Known rows, with every way that one mark hangs from another:
J_387{J_757{J_877{J_497{J_154 J_855} J_521}}}: [-22.3 -35.1  19.7   8.5  34.9  13.3 -11.9  -2.8  -5.4  -5.9 -20.5 -46.2
  -1.3 -21.3  16.8  42.0 -50.1 -12.2]
J_497{J_154{J_521{J_855{J_757} J_877}}}: [ 21.4  -1.9  33.7  -2.4  -3.7  44.9   2.1  -1.1  -6.5  -2.5  28.3   6.0
 -14.4 -11.4   1.4 -29.6  32.1  30.9]
J_855{J_497 J_521 J_757{J_877}}: [ 31.7 -16.7   4.4  17.5   1.8   9.4  66.0   2.1 -23.0 -15.0  13.1   2.6
 -26.4 -24.9  -6.2 -29.0   2.8 -15.8]
J_497{J_154 J_877{J_521{J_855{J_757{J_387}}}}}: [  9.2  -4.7  31.1 -12.0 -26.9   2.6  -0.6 -17.2 -14.0  -8.4 -31.9  12.9
   8.5  17.6  -4.2  20.9 -20.2 -17.4]
J_387{J_757{J_877}}: [  2.8   2.3   7.6 -10.4  15.6  10.6  13.8  10.9  23.1  16.5  -1.9 -23.4
 -21.2 -34.0  -4.8   0.8  -6.4  18.2]
J_497{J_154 J_855 J_877{J_521}}: [-63.9 -17.8  25.2  -3.4   1.9  35.8 -36.1  -0.1  14.2  -4.4 -27.3 -20.1
   7.8  -5.1  26.9  21.1  -6.8  -0.1]
J_877{J_497{J_154{J_521} J_855{J_757}}}: [-23.7 -17.0 -24.8  39.4  17.7  15.5   4.5  10.4 -16.9  11.9 -20.8  -4.5
  -7.5 -43.8  24.7   3.5 -20.0   9.8]
J_877{J_521{J_154 J_855{J_497}}}: [-47.1   4.5 -21.2 -19.7   8.2 -15.6 -39.0  20.1 -19.2 -14.2  69.8  -5.7
  26.4   7.2  -5.0  -3.2  16.1 -17.3]
J_877{J_497{J_154}}: [-32.7   4.7 -20.6  20.5  -1.0  -0.9   1.0 -20.2   3.3  39.4 -25.6 -14.2
   6.3   7.6  -1.2  16.0  -8.7  10.8]
J_387{J_757}: [-33.8   3.8 -34.9  -1.9  20.3  -2.0  -7.6  11.9   5.5  24.5   8.1 -22.8
 -20.4 -47.6   1.3  -4.0  -4.8  13.6]
J_154{J_521{J_855 J_877}}: [-35.0  -1.0  30.9 -37.7  23.2  13.0 -54.9  13.2  19.9 -24.7  33.2  30.0
  -7.9 -12.6  -0.9 -41.0  41.5  49.4]
J_154{J_521{J_855}}: [-66.1   2.9  -4.3 -34.2  21.3   0.3 -55.8  29.8   9.7  -3.4  36.9  40.8
   8.6 -35.4  13.9 -25.2  27.4  45.7]
J_497{J_154{J_521} J_855{J_757{J_387}} J_877}: [ 17.9  -1.7   9.4  17.6 -22.1  33.1  -1.7   7.1   6.8   9.2 -46.5  22.1
 -13.9 -17.0  28.8   4.9 -21.0  19.7]
J_855{J_497{J_154 J_877}}: [-14.6   3.3  16.2  29.8 -12.9  39.4  27.2 -13.6  23.5  24.9  -9.3 -13.2
   2.5  21.1   2.2   8.2   1.5  -5.1]
J_877{J_521{J_855}}: [-82.0 -10.1  -6.0 -43.1  23.4 -22.0 -57.7  14.7  -4.0 -17.5  19.1  12.7
  20.0 -19.5   1.2  -0.7  20.4   7.8]
J_521{J_855 J_877}: [-26.4   5.7  25.7 -24.9  20.4  -1.2 -33.0  -6.3  40.6 -29.1  15.2  11.7
   1.8  10.7  -0.1 -29.5  51.1  16.2]
J_497{J_154 J_855{J_521}}: [-45.3  -7.0 -12.4   5.4  -8.4  36.7 -29.9  -4.1  -3.7   3.5  18.4   4.8
  -0.5 -17.2  59.3 -12.4  14.4  16.8]
J_521{J_855{J_757} J_877{J_497{J_154}}}: [ 25.0  -4.3  28.3  26.9  10.5   5.1  31.3 -36.0   6.7 -18.1 -11.2 -15.0
  -1.9  19.8  -8.9  -9.5  12.9 -18.2]
J_521{J_154 J_855{J_497 J_757{J_387}} J_877}: [ 72.6  23.9  -6.8  10.3 -15.7 -19.3  17.7  -9.0   4.7 -25.8  28.7   4.9
  -1.9  40.2 -16.5 -24.4  22.8 -27.9]

Rows:
[-19.7  -5.3  17.6  -3.4  32.3  -0.3 -15.9  -5.0  35.9 -37.4  31.1  11.3
   8.4  19.4  -4.1 -26.3  45.8  -6.8]  J_521{J_855{J_497} J_877}
[ -4.2 -18.7 -41.1  21.3  14.4 -46.3  -1.1 -11.0 -24.9 -33.8 -44.7  27.9
 -16.3 -27.2  26.2 -12.0 -30.8 -22.7]  J_877{J_497{J_855{J_521 J_757{J_387}}}}
[ 70.3  37.8   8.9 -14.8 -35.2 -18.4  21.1   4.4  15.5  -3.2   8.3  16.9
   8.5  21.9  -5.2  -6.5  11.4  -3.6]  J_521{J_154 J_855{J_757{J_387 J_877}}}
[ 12.4  -9.5  29.2 -24.3 -11.2  -0.1 -21.8  -7.7   1.7  -4.1   5.2  23.2
  34.6  47.1   0.2  38.4  -6.8  -5.6]  J_757{J_387 J_877{J_521{J_855{J_497{J_154}}}}}
[ 60.2   2.6 -14.9  16.7  -8.2 -20.4  54.7   2.3  10.4   8.2 -38.4  11.7
  -9.3   7.1 -22.1   7.6  -6.1 -15.5]  J_855{J_497 J_757{J_387 J_877}}
[ 38.3   9.9   8.0 -11.5  -0.4 -24.4  -1.7 -13.8  19.5 -29.8 -20.5  24.0
  -9.4  13.7 -11.9 -21.1  28.6  -3.1]  J_521{J_855{J_757{J_387}} J_877}
[ 20.8  -6.3  17.7  14.9  21.3  -1.1  51.0   9.7  22.9 -27.7  16.5   9.7
  10.4  -9.1  -3.9  -9.5  24.2 -27.4]  J_521{J_855{J_497 J_757{J_877}}}
[  8.7  -0.3  -2.3  -6.4  -3.2   6.4   5.7  27.2 -10.4 -12.8   4.2 -37.1
  -5.6 -25.1   4.4   0.1   2.7 -14.4]  J_497{J_855{J_757{J_877{J_521{J_154}}}}}
[ 43.1  -7.8  10.9  25.6 -12.6  49.4  57.4  14.8 -16.4  35.1  10.6  -6.3
 -14.5 -18.5  -8.4  -0.5  -3.4  19.8]  J_855{J_497{J_154{J_521}} J_757{J_877}}
[-51.0  -5.6 -22.0  30.7  18.0   3.8 -20.0  -9.9  22.8  10.8 -28.5 -12.9
  16.7  -1.8  33.7  19.3  -4.2   0.0]  J_877{J_497{J_154 J_855}}
[ 47.0  25.5   2.5  18.8 -25.0 -15.4  32.3  -2.8  10.3 -21.0  11.3  16.8
   8.1  29.6  -7.2 -11.6  -4.4 -40.7]  J_521{J_154 J_855{J_497{J_877} J_757{J_387}}}
[ -2.8  -2.6  26.4  -0.9  -2.6  24.9   0.8  -0.4   0.8  36.7 -17.2   4.7
  -4.8  -0.9  -7.6   8.9 -20.0  47.4]  J_757{J_877{J_497{J_154{J_521}}}}
[ 13.9   0.9 -36.7  47.5 -11.5  22.8  56.3  -4.1 -13.0  38.5   2.5 -24.8
  -4.3  -9.3  -2.5   6.8   8.4 -18.5]  J_855{J_497{J_154} J_757}
[ -6.5  -1.5   3.8 -49.5 -10.4 -27.0 -33.3   6.2   0.2  11.1 -43.9  15.1
  -0.5  10.3 -21.5  21.4 -11.5  23.7]  J_757{J_387 J_877{J_521}}
[ 22.7  23.7  -3.1 -47.3 -37.0 -20.4 -32.9  10.5 -10.9  23.8  -9.8  -2.9
  -0.5  27.0 -23.7  14.6 -11.7  21.9]  J_757{J_387 J_877{J_521{J_154}}}
[  8.3 -24.6  -3.1   4.1  16.4  -4.9  44.3  15.9 -23.1  -4.6 -11.9 -22.0
 -11.9 -22.4 -32.2   6.7  -5.4 -23.6]  J_855{J_497 J_757{J_877{J_521}}}
[ 45.9 -10.6  -5.3   7.5  -1.9 -38.1  20.4 -35.3 -33.3 -26.6 -45.8  14.8
 -43.6   7.1 -23.0 -33.3 -20.7  -8.1]  J_855{J_521{J_877{J_497}} J_757{J_387}}
[ 34.5  12.2  12.0   2.8 -23.7 -11.6  10.1 -28.1  20.0  36.2 -62.1   9.3
   8.0  45.5  -9.4  33.7 -27.8  16.9]  J_757{J_387 J_877{J_497{J_154}}}
[-12.8  14.4 -37.2   4.3 -17.6   4.6   0.2   6.5 -32.4   9.5  65.9  -2.2
 -11.2  -1.8   7.4 -34.7   9.6  -0.9]  J_855{J_497 J_521{J_154}}
[  4.4  -4.4  18.3 -19.7  18.8   2.6  -7.5  21.3 -14.4 -21.2  77.7 -29.7
   8.4  -5.7  -8.0   6.3 -14.9 -22.6]  J_387{J_757{J_877{J_521{J_154 J_855{J_497}}}}}
[ 10.2  -7.6  13.9 -19.3 -15.7 -19.8 -14.7 -22.7 -14.1  25.7 -61.7   0.1
   8.1  38.6 -22.0  45.2 -44.3  11.2]  J_757{J_387 J_877{J_497{J_154} J_521}}
[-54.9  15.3 -13.3 -41.8  -4.3 -14.8 -57.8  17.9 -15.2  -4.6  54.3  -5.1
  20.1  -2.8  -1.5  -7.2  19.7   5.7]  J_877{J_521{J_154 J_855}}
[ 18.5  -3.1  18.3  20.0   9.0  17.0  33.8 -17.4   8.5  32.4 -18.7 -37.7
 -11.6  -5.1  -4.1  25.7 -39.1   5.2]  J_387{J_757{J_877{J_497{J_154}}}}
[ 17.4   7.0 -40.2  -6.7 -13.1 -39.9  -7.9  11.8 -39.8 -13.9  33.0   6.9
  15.4  11.3 -15.3   5.5  -7.1 -36.7]  J_877{J_521{J_154 J_855{J_497 J_757{J_387}}}}
[ 14.7  -2.1 -40.2  43.5  -4.6 -20.8  12.1 -16.7   3.1  10.6 -64.8  -0.4
   6.3   2.5  24.0  28.4 -26.4 -20.3]  J_877{J_497{J_154 J_855{J_757{J_387}}}}
[-24.9  24.2 -23.5   2.5   0.9  -6.9 -15.0  14.6  13.7  -3.9  69.1   4.1
  25.7  13.6   7.3 -16.5  31.4 -11.5]  J_521{J_154 J_855{J_497}}
